Every row comes from one small tree of marks. The marks that hang from a mark follow it in brackets, in alphabetical order. Every link used is in the known rows. Which tree was each row made from?
(in the rows, 128 means zero)
Known rows:
falol(tulaz(mopon)): [122 154 108 149 135 150 169 162 125  91 124  96 128  80 110  95  80 109
 110 130 144 122 113 162 129 121 132 111 124 109 118 117 120]
penaro(zedev(falol(ludis) mopon tulaz)): [166 144 120 181 124 167 167 175 104 100 129 104  99  98 102  98  48 101
 147  85 102 142  91 131 108 148 119  98 126 151 150 122 147]
tigem(penaro(zedev)): [172 163  96 191 209 125 172 140 124 109 149  88 108  75 102 101  83 111
 143  97 115 142 139 160 106 139 161 132 134 167 129 124 157]
penaro(mopon zedev): [141 129 109 181 160 153 142 147  90 121 154  70 126  44  98 116  84  79
 145 108 128 139 123 148  98 153 147 116 155 138 149 142 176]
ludis(falol(zedev)): [157 143  91 180 131  92 136  93  78  93 139  57  84  96  91 128  80 118
 121 159 131 143 122 172 142 131 131 127 155 121 109 126 166]
tigem(penaro(tulaz(falol(ludis)))): [ 81 147 128 174 165 122 196 164 151 126 105  88 162 165  52 101 112 120
 114 136 127 104 111 204 120  95 141  76 110 145 134 110 140]
ludis(falol(zedev(mopon penaro))): [174 149  96 208 149 115 152 109  79 105 127  34  67 113  91 133  55 123
 127 128 170 132 109 171 116 152 148 151 157 117 144 128 176]
tulaz(falol mopon(ludis zedev) penaro(tigem)): [ 86 106 118  91 175  70 149 105  93 170 159 160 148  99 138 131 193 151
 141 162 174 144 167 132 208 148 152 151 187 143 112 123 109]
penaro(falol tigem zedev(mopon(ludis) tulaz)): [193 129 149 132 152 150 135 135  79 112 177 143  77  50 130  87 128 110
 151  87 129 154 106  83 140 116 137 178 148 131 141 154  88]
tigem(penaro(tulaz)): [123 146 113 197 191 127 184 171 159 113 150  97 152 104 118 115 112 112
 152 128 132 112 140 171 109 127 154  92 108 151 117  83 156]
tulaz(falol penaro(mopon(ludis) zedev)): [150 122 109 141 188 139 179 105  71 166 160 117 110  64 101 112 141  99
 153 125 153 151 149 159 108 155 155 113 169 162 127 139 163]
tulaz(mopon zedev): [122 150  68 169 147 128 143 164 108 149 158 126 128 102  99 153 121 123
 121 132 154 148 146 132 127 123 143 148 136 110 131  97 158]
penaro(mopon tulaz(falol(ludis) zedev)): [ 61 118 119 174 115 172 165 189  96 172  93  98 178 157  46 151 137  91
 127 154 142 112 101 181 108 107 140  63 132 110 160 111 175]
penaro(mopon(ludis tulaz zedev) tigem): [102  81 154  83 153 122 109 127  98 149 182 135 169  50 134 194 141 115
 151 125 102 127 156 123 171 168 156 186 219 134 104 112 132]
ludis(falol(tulaz(zedev(mopon penaro(tigem))))): [158 158 138 190 149 166 164 140  66 124  72 123 106 114 107 124 106 123
 130 133 178  92  94 159 139 114 149 135 161  99 155 139 151]
tulaz(penaro(falol)): [155 145  94 162 142  43 153 136 114 120 149 131 119  83 136  63 128  99
 164 123 163 129 155 162 132 121 150  84 124 143 106 109 124]
falol(tulaz zedev(mopon(penaro(tigem)))): [168  82 105 174 124 134 136 123  81  38 131  63  87 104 168 116  91 133
 150 131 138 160 127 131 151 139 151 112 183 122 146 147 134]
zedev(falol): [158 149  93 175 112  80 160 119 118 108 154 108 109  72 101 109  82  93
 146 126 123 116 158 168 134 154 113  70 130 152  78  90 179]
ludis(falol(tulaz zedev)): [162 145 107 169 116 136 151  98  69  61  99  63  80  99  97 101  68 117
 111 159 136 130 102 186 136 119 133  89 146 118 108 129 144]
zedev(falol(ludis) mopon(tulaz)): [144 112 126 141 103 110 156 176 121 104 156  98 113 112  80 136  49 106
 151  90  94 130 129 169 117 138 132 127 153 133 100  92 159]
zedev(mopon penaro tulaz): [152 163 111 213 151 143 150 175 140 116 133 124 121  80 112 120  56 119
 142  88 145 103 108 133  93 151 138 165 117 110 158 108 165]
penaro(tigem tulaz(falol(ludis)) zedev(mopon)): [115 112 149 171 135 151 161 183  75 139 110  66 129 129  73  72 127 113
 135 128 112 133  93 154 147  98 138 105 139 126 168 175 141]
penaro(zedev(falol)): [193 168  97 185 138 109 156 118  80 111 149 102  91  62 106  92  84  93
 148 102 104 136 147 157 128 167 119  78 130 168 106 120 183]
penaro(tigem tulaz(mopon(zedev(falol)))): [ 89 117 143 145 135 108 139 165 110 142 141 116 165  96 156 136 161 116
 161 166 158 117 139 123 202 177 126  68 147 156 119  97 150]
penaro(tigem tulaz): [115 127 135 170 141 115 146 161 117 120 129 107 158  75 135 104 145  97
 145 150 126 113 148 138 164 123 125  90 129 123 120 122 157]
penaro(falol tigem tulaz(mopon) zedev): [136 147 155 134 159 128 142 166  82 146 132  88 133  76 134  77 178  98
 133 146 162 153 111 117 158 131 143 116 113 146 155 177 107]
tulaz(penaro): [139 138  77 179 163  68 165 150 123 118 154 130 133  72 143  98 116 110
 161 124 143 134 171 158 134 134 151  97 135 141 106  94 164]
tigem(penaro(falol zedev)): [185 166 106 175 189  98 161 124 111 109 153  91  98  83  97  72  98 110
 146  92 136 146 122 163 103 131 160 117 123 171 132 137 123]
penaro(tulaz(mopon)): [ 99 141 114 165 156 138 161 186 135 133 153  88 149  93 119 111 128 106
 121 154 148 136 134 140 125 135 137 119 105 122 132 102 153]
tulaz(zedev): [144 154  64 195 131 108 141 144  97 135 147 145 122  96  96 138 111 113
 141 114 114 136 159 156 123 112 145 123 134 112 113  88 178]
penaro(mopon(ludis) tigem zedev(falol tulaz)): [159 126 157 123 155 189 166 116  89 127 153 139 118  29 150 148 125  80
 156 119 134 127 119  86 149 184 113 103 169 159 117 148 149]
tigem(penaro): [137 147  95 185 189  96 174 144 154 101 159  99 129  91  96 119  75 117
 142 117 128 120 145 169 116 129 144 124 141 148 107  89 150]
mopon(penaro(tigem)): [141 119 115 149 146  72 127 117 121  90 146 112 144  85 150 134 131 124
 137 149 135 131 171 119 177 138 131 135 168 132 129 132 153]
falol(ludis tulaz(zedev(mopon penaro))): [131 169  90 194 127 171 180 191  95 111  70 100 122 145  94 118  62 122
 105  75 132 109 108 174 100 111 156  93 124 103 164 110 140]
zedev(penaro): [150 191  91 197 154  92 157 136 124 126 119 100 130  73  99 113  81 113
 115 108 133 100 155 167 121 149 139 125 122 131 129 116 173]
penaro(falol(ludis zedev) mopon tulaz): [ 92 115 121 153 105 136 147 172  97 108 118  14 138 126 104 113 106  81
 134 142 148 145  90 167 116 127 139  37 132 128 157 143 122]

Write each row's tree:
[154 113 126 182 162 144 172 153  60 116 104 149 104 118 154 108 136 113
 178 153 184 124 108 148 151 100 162 106 176 109 131 118 145]  ludis(falol(tulaz(penaro(tigem) zedev(mopon))))
[112 151 114 186 112  95 108 130 106 129 124 179 154 101  70 115 104 140
 131 133 109 105 115 165 160 134 126 142 131 122 133 102 161]  mopon(zedev(tulaz(falol)))
[160 120 146 123 169 135 147  96  76 140 138 131 127 100 127 107 207 136
 119 154 117 150 170 126 168 137 133 142 156 172 138 158 146]  mopon(ludis penaro(tigem tulaz(falol) zedev))
[153  95 145  67 126 115 121  94  66 120 177  80 107  53 133 166 143 102
 156 123 134 158 130 130 147 145 145 156 202 128  96 169 108]  penaro(falol(zedev) mopon(ludis tulaz) tigem)
[123 128  88 181 107 174 172 192  93  95 104 107 116 145  87 109  65 115
 122  92 109 129 101 170 105  81 147  96 137  91 148  89 130]  falol(ludis tulaz(zedev(mopon)))
[108 111  99  98 146  85 116  94 114 144 179 139 140 132 100 150 154 169
  99 150 149 156 171 142 163 156 144 190 181 151 130  90 127]  tulaz(falol mopon(ludis penaro zedev))
[123 166 120 161 100 126 166 160 135  97 114 132 137 108 102 117  68 104
 123 120 111 102 114 149 142 135  99  68 116 139 120  92 144]  zedev(falol(ludis) tulaz)
[136 185 138 179 146 118 146 147 126 119  95 145 158  63 139 128 105 117
 126 123 141  80 124 114 160 148 122 147 128 119 145 150 146]  zedev(penaro(tigem) tulaz)
[151 127 117 105 158  94 154 103  63 193 147 218 130 105 124 158 213 139
 164 133 125 137 184 142 169 117 161 178 182 131  74 135 152]  mopon(ludis tulaz(falol penaro(tigem) zedev))
[121 152  99 141 129  52 163 159 125 116 124 105 138 111 121  67 116 106
 140 123 153 130 141 170 141 100 145  70 127 141 127 112  97]  tulaz(penaro(falol(ludis)))
[129 145 107 141 140 121 121 126 119 128 171 182 137  70 126 136 109 145
 124 116  89 129 154 118 148 143 136 160 148 133 111  66 125]  mopon(ludis zedev(tulaz))
[130 173 100 197 147 188 172 160  92 131  79 110 148  90 115 146  90  94
 123 104 161  86 113 173  86 148 157  77 140 118 156 117 175]  falol(tulaz(zedev(penaro(mopon))))
[118 171 142 184 157 120 154 157 119 136  98  99 165  80 143 112 142 108
 134 137 145  88 146 138 155 147 134  98 116 134 141 137 163]  zedev(penaro(tigem tulaz))
[131 177 118 178 166 149 163 135  97 136 103  34 119 126 120 142 129 127
  99 178 195 136 110 156 132 165 146 136 121 136 155 141 160]  ludis(falol(zedev(penaro(tulaz(mopon)))))
[162  98 131 188 157 123 150 132  80  98 137 113  92 105 166 126 118 125
 186 159 186 152  97 108 162 139 148 142 172 112 143 145 147]  ludis(falol(zedev(mopon tulaz(penaro(tigem)))))
[120 146 119 139 131 109 126 105 104 142 151 191 136  97  75 125 123 150
 117 128  97 116 137 147 156 131 127 162 144 126 112  87 135]  mopon(ludis zedev(tulaz(falol)))
[114  83 147 151 119 120 164 175 131  86 132  79 143 148 151 128 123 115
 158 149 144 130 141 121 161 145 122  63 161 157 147 106 151]  zedev(falol(ludis) mopon(penaro(tigem tulaz)))
[141 135 135 174 150 154 138 169  87 137 140  69 134  63 110  80 128  66
 156 120 147 139 106 153  92 144 149  74 120 153 159 148 146]  penaro(falol mopon tulaz zedev)
[108  96 152 103 125 155 156 108  88  98 133 126 140  55 152 138 116  88
 154 135 129  96 134 141 176 174 127  43 205 155  90 100 121]  penaro(mopon(ludis zedev(falol(tulaz))) tigem)
[ 82 150 138 130 175 125 189 201 170 124 130  65 163 162 102 103 123 118
 114 139 175 130  96 165 118 108 151  94  96 145 149 115  77]  tigem(penaro(falol(ludis) tulaz(mopon)))
[120 155 134 199 146 154 185 163 130 142 112  73 158  78 119 137 103  73
 156 127 171  77 130 163 101 204 126  31 117 166 133 105 204]  zedev(falol penaro(mopon tulaz))
[107 104 116  87 170  88 115 111 120 120 185 130 152  99 172 171 172 164
 112 160 148 162 186  85 203 167 145 185 201 149 134 106 101]  tulaz(mopon(ludis penaro(tigem) zedev))
[156 179 133 157 118 128 137 165 101 106 111 119 126  96  89  67  93 109
 111  98 111 133  90 137 122 106 133 121 101 136 161 161  92]  penaro(falol(ludis) zedev(tulaz))
[104 140  93 131 124 162 164 181 117  91  96 113 149 169 132 147 119 144
  81 133 148 152 130 142 132 110 148 108 146 127 159 114 111]  falol(ludis tulaz(mopon(penaro) zedev))
[143 129 122 104 195 116 180 107  70 171 156 136 109  76 128 101 191 126
 129 145 168 169 156 118 167 139 142 159 167 153 119 174 116]  tulaz(falol mopon(ludis) penaro(tigem zedev))
[ 96 141 106 149 136 134 131 160 110  97 124 114 146  91 120 103  91 130
 112 129 135 126 121 160 155 143 148 112 142 127 131  96 120]  falol(tulaz(mopon(zedev)))
[128 127 113 181 131  98 135 134 123 119 130 122 151 136  94 109 150 131
 127 166 136 119 153 170 128 129 128 105 127 147 133 108 186]  mopon(penaro(tulaz(falol)))
[ 77  89 128 152 136 104 111 147 104 127 147  98 172  57 128 146 113  97
 157 145 142 113 131 133 174 161 145 109 201 123 146 119 160]  penaro(mopon(zedev) tigem)
[138 120 164 127 158 184 153 108  78 151 140 140 129  50  97 132 142  93
 136 137 131 121 101 115 144 135 119 156 171 127 143 181 141]  penaro(mopon(ludis) tigem zedev(tulaz(falol)))
[160 157 107 188 142  98 182 147 130 116 133 182 126  82 164 106 113 100
 179 127 151 116 143 135 136 174 124  64 113 163  97  83 171]  zedev(falol tulaz(penaro))
[103 142  97 182 100 120 161 148  90 116 103  48 130 158  62 110 108 117
 108 152 104 138 114 195 143 109 127  64 111 120 131 139 153]  penaro(tulaz(falol(ludis zedev)))
[165 185  95 191 147 100 151  86  77 112 105  48  96 101  98 132  79 130
 112 144 158 121 126 173 136 155 137 134 146 137 132 138 174]  ludis(falol(zedev(penaro)))
[126 147 134 202 161 167 155 135  90 128  99  21 132 106 116 152 106  95
 126 168 185 114  99 165 107 177 143  90 145 135 164 138 194]  ludis(falol(zedev(penaro(mopon tulaz))))
[135 160 125 137 171 127 180 155 145  87 136  91 116 105 109  77  85 118
 118 115 182 120  87 182 112 114 151  98 121 139 124 123  75]  tigem(penaro(falol(tulaz(mopon))))
[171  95  96 166 136  55 142 129  76  98 160  77  82  93 166  83 126 115
 200 116 178 172 131 131 153 136 161 100 166 123 126 148 122]  tulaz(penaro(falol(zedev(mopon)) tigem))
[136 128 135 139 170 125 157 131  86 115 123 109 120 103 178 145 158 131
 146 194 207 160  96  92 184 148 137 154 160 127 145 165 122]  ludis(falol(zedev(tulaz(mopon penaro(tigem)))))
